Each row was made from one small tree. The marks that hang from a mark follow it in brackets, in alphabetical order. Every link used is in the known rows. Write each row's tree.
Known rows:
F{T U}: 5.086  1.091  -1.934  -2.559  3.677  -3.534  4.458  -3.819  2.523  -1.542  0.558  3.205  -4.501  2.204  0.834  0.990  3.330  5.294  -0.984
F{P T}: 1.404  5.879  1.458  -3.005  1.672  -3.745  5.140  -4.493  1.582  -2.538  7.441  4.576  -5.512  1.805  0.849  1.708  -0.604  2.144  -1.827
F{P{L} T U{C}}: 6.142  7.590  1.065  -4.421  2.062  -4.916  9.109  -2.190  1.854  2.068  5.917  2.608  -3.747  3.411  -1.994  -1.857  7.016  5.241  -1.265
L{T{F}}: -0.356  0.242  -1.074  -2.134  -0.408  -0.143  -2.454  1.071  -3.006  -0.510  -1.238  -0.978  2.666  -0.547  -0.613  0.195  -2.671  -3.260  2.835
T{F{U} L{P}}: -0.252  -0.291  -1.168  -0.649  1.388  -4.754  3.483  -1.236  -2.635  0.325  -3.341  -4.109  -1.542  4.371  -2.395  1.572  2.089  -2.833  2.640
C{P{T{F}} U}: -0.458  -5.479  -1.506  -2.040  -5.340  4.891  -0.061  4.271  -3.032  -0.023  1.877  -5.280  2.715  -0.628  -0.272  -0.236  0.405  -3.233  1.288
P{F{U} L}: 2.058  0.475  -0.115  -0.394  2.056  2.895  3.748  2.166  -3.098  2.657  -0.426  -2.272  3.017  2.155  -3.634  -4.827  5.967  4.662  0.939
L{P{F{U{C}}} T}: 1.314  -0.693  -2.550  -0.887  0.226  -2.219  -0.128  3.986  -2.239  -0.003  -7.191  -2.827  4.556  1.091  -1.978  -0.208  1.827  -1.399  2.401
C{P{F T}}: -2.155  -4.292  -0.809  -1.725  -1.769  6.218  -0.039  1.468  -1.248  -0.549  -3.184  -5.048  1.014  0.073  -3.101  -2.684  0.006  0.255  1.194
F{T{L} U}: 3.796  2.472  -2.885  -0.621  4.520  -4.056  6.053  -5.611  1.274  -3.068  0.292  1.251  -4.045  3.029  -0.150  1.190  3.162  3.460  -0.519
F{U}: 3.254  -1.199  -0.458  -1.566  2.329  -1.718  2.241  -0.771  0.502  1.348  -3.552  0.979  0.262  1.997  -0.165  -0.742  3.727  4.501  0.945
U{C F{P{L T}}}: 4.709  5.963  -1.267  -1.087  -2.103  -0.312  6.107  0.104  -0.818  1.942  -0.017  -2.018  0.598  0.492  -0.648  -1.648  6.405  2.360  1.791
P{F{U{C}} L T}: 1.408  2.294  -2.162  0.923  1.327  3.750  4.851  3.532  -4.592  4.798  -0.509  -5.929  3.026  3.884  -4.231  -6.840  8.377  4.737  1.855
P{F{T}}: 1.006  1.383  -0.640  -0.794  0.238  3.585  1.902  -1.858  -0.305  -2.409  1.288  0.441  -1.174  0.255  -0.390  0.315  -0.302  4.006  -3.001
T{F L{P}}: -2.538  0.500  -0.823  0.474  -0.354  -3.549  1.926  -0.771  -3.168  -0.467  -0.874  -4.837  -1.718  3.011  -2.319  2.117  -0.611  -6.089  1.930
F{T{L} U{C{P}}}: 4.806  1.998  -2.283  -2.401  0.744  -1.467  6.101  -3.653  2.964  -1.818  -1.152  -1.579  -3.007  1.370  -2.308  0.127  4.205  2.210  -1.785
P{F{U} L{T}}: 1.807  0.909  -1.502  -0.593  2.504  2.540  2.275  2.839  -4.584  1.653  -1.829  -2.523  5.687  1.482  -3.875  -5.009  4.704  2.840  2.711
U{C}: 2.070  2.485  0.438  -0.666  -3.738  1.586  0.632  2.057  1.519  2.331  -0.609  -2.248  1.457  -1.226  -1.279  -0.811  2.117  -0.269  -2.472
U{C F}: 5.762  2.394  -2.142  -0.844  -3.390  1.296  2.801  -0.321  1.470  0.193  -4.125  -1.469  1.066  -2.097  0.629  0.602  4.252  2.351  -0.421
L{P{F{U{C}} T}}: 0.506  -0.958  -2.218  0.514  0.355  -1.610  2.494  3.326  -1.720  2.194  -5.245  -4.282  0.290  3.779  -1.667  -0.992  4.624  1.059  1.300
C{U{P{F}}}: 1.852  0.311  -1.232  -1.221  -3.611  5.845  2.314  2.708  -2.672  -1.243  3.774  0.361  3.586  -1.176  0.134  1.238  -1.144  1.017  -1.777

Which tree is each row?
0.276  5.667  -1.561  -2.384  -3.020  4.154  4.185  0.782  -1.073  2.137  1.186  -3.693  -1.436  0.612  -4.420  -1.032  -0.561  -1.980  -0.192 => U{C P{T{F L}}}
4.704  4.648  0.896  -4.590  4.047  -5.587  7.382  -5.155  2.240  -1.323  3.772  5.589  -5.302  3.682  0.839  1.017  3.082  6.666  -0.807 => F{P T U}
1.976  0.841  0.234  -2.536  -4.632  5.066  1.896  2.990  1.457  1.685  0.280  -4.705  1.111  -1.955  -4.399  -3.045  3.095  -0.740  -2.435 => U{C{P{F{T} L}}}
4.026  3.541  -3.762  -2.995  1.550  1.628  4.604  -0.327  -1.727  -1.729  -0.995  1.388  0.167  -1.299  -2.335  -0.485  0.674  -0.312  4.887 => U{F P{L{T}}}
-0.625  1.948  0.204  -2.990  -0.268  -1.257  -1.110  0.268  -3.205  -0.311  0.325  0.224  2.340  0.112  -0.717  0.281  -2.695  -2.436  2.917 => L{T{F{P}}}
-3.176  1.489  -2.795  3.577  1.216  4.257  2.670  -1.204  -5.031  -1.288  -1.360  -5.592  1.866  3.202  -2.047  -2.343  1.133  1.686  1.289 => P{F T{L}}
2.151  1.192  -2.255  -1.973  3.462  -0.046  4.903  -1.677  -0.745  0.572  -2.659  0.354  -1.237  3.123  -2.005  -1.107  2.166  3.592  2.453 => F{U{P{T{L}}}}
4.158  3.238  -2.835  -2.894  1.250  2.054  5.649  -0.845  -0.765  -0.996  -0.095  1.610  -1.736  -0.832  -2.138  -0.382  1.513  0.929  3.612 => U{F P{L}}
6.403  1.741  -2.738  -3.163  -3.392  1.775  4.709  -0.558  2.865  -1.057  -1.297  -2.525  -1.844  -2.676  -1.685  -0.445  4.994  0.230  -0.340 => U{C{P{L}} F{T}}
0.089  7.160  0.329  -1.022  2.370  -4.278  6.666  -6.215  0.424  -4.234  7.254  2.581  -5.127  2.654  -0.304  2.092  -0.929  0.345  -1.222 => F{P T{L}}
4.296  0.117  -4.371  1.336  -1.835  -1.259  4.104  -0.359  -1.944  -4.136  2.120  -0.271  1.068  -0.294  3.298  3.971  2.596  -0.582  -0.110 => C{U{F{T{L{P}}}}}
-1.436  -4.387  -2.237  -0.647  -4.731  4.439  1.004  2.994  -4.024  -1.304  1.856  -6.664  2.986  -0.014  -1.079  -0.123  0.266  -4.453  1.622 => C{P{T{F L}} U}
2.260  5.918  -0.666  -3.330  -3.102  6.852  3.416  4.084  -1.303  2.270  1.059  -2.347  3.271  -1.767  -6.190  -3.603  0.839  -0.578  -0.829 => U{C P{F L{T}}}
-0.944  -4.705  -0.581  -3.544  -1.262  2.591  0.220  1.214  -0.659  1.003  -2.883  -4.420  -1.108  1.042  -2.529  -1.840  0.668  -1.087  2.870 => C{P{T{F{U}}}}
-0.983  3.402  -1.685  -1.520  1.148  5.577  4.187  1.910  -3.328  1.452  2.917  -1.784  -0.443  1.634  -4.754  -3.734  0.324  0.856  1.947 => U{P{F L T}}
-0.600  -3.667  -1.179  -1.896  0.085  4.967  2.351  2.881  -2.382  1.638  -2.458  -5.838  1.688  1.614  -4.931  -5.341  4.213  1.159  2.946 => C{P{F{U} L T}}
3.116  1.298  -4.607  0.369  -1.916  3.279  4.710  0.304  -3.511  -2.878  1.914  -0.789  2.172  -0.322  1.432  2.082  0.817  0.270  1.671 => C{U{F P{T{L}}}}
0.831  4.241  1.560  -2.479  -0.265  -2.220  5.554  -3.055  -2.406  1.258  0.505  -2.467  -0.436  3.667  -2.625  0.168  1.994  0.526  0.791 => T{F{P U{C}} L}
5.806  7.504  -1.742  -1.548  -1.639  -1.639  7.609  -4.672  1.673  -2.659  0.919  0.347  -2.280  -0.330  0.433  2.081  3.655  2.647  -1.215 => U{C F{P T{L}}}
5.049  6.078  -4.065  -2.322  -1.712  3.682  6.887  1.471  -0.775  2.003  -0.436  -2.476  -0.835  -0.511  -3.384  -2.334  4.596  0.838  2.586 => U{C F P{L T}}
2.822  1.302  -2.793  1.311  -1.996  0.222  4.415  -0.327  -3.812  -2.526  2.701  -0.788  3.296  0.420  3.007  2.044  2.583  1.076  1.294 => C{U{F{P{T{L}}}}}
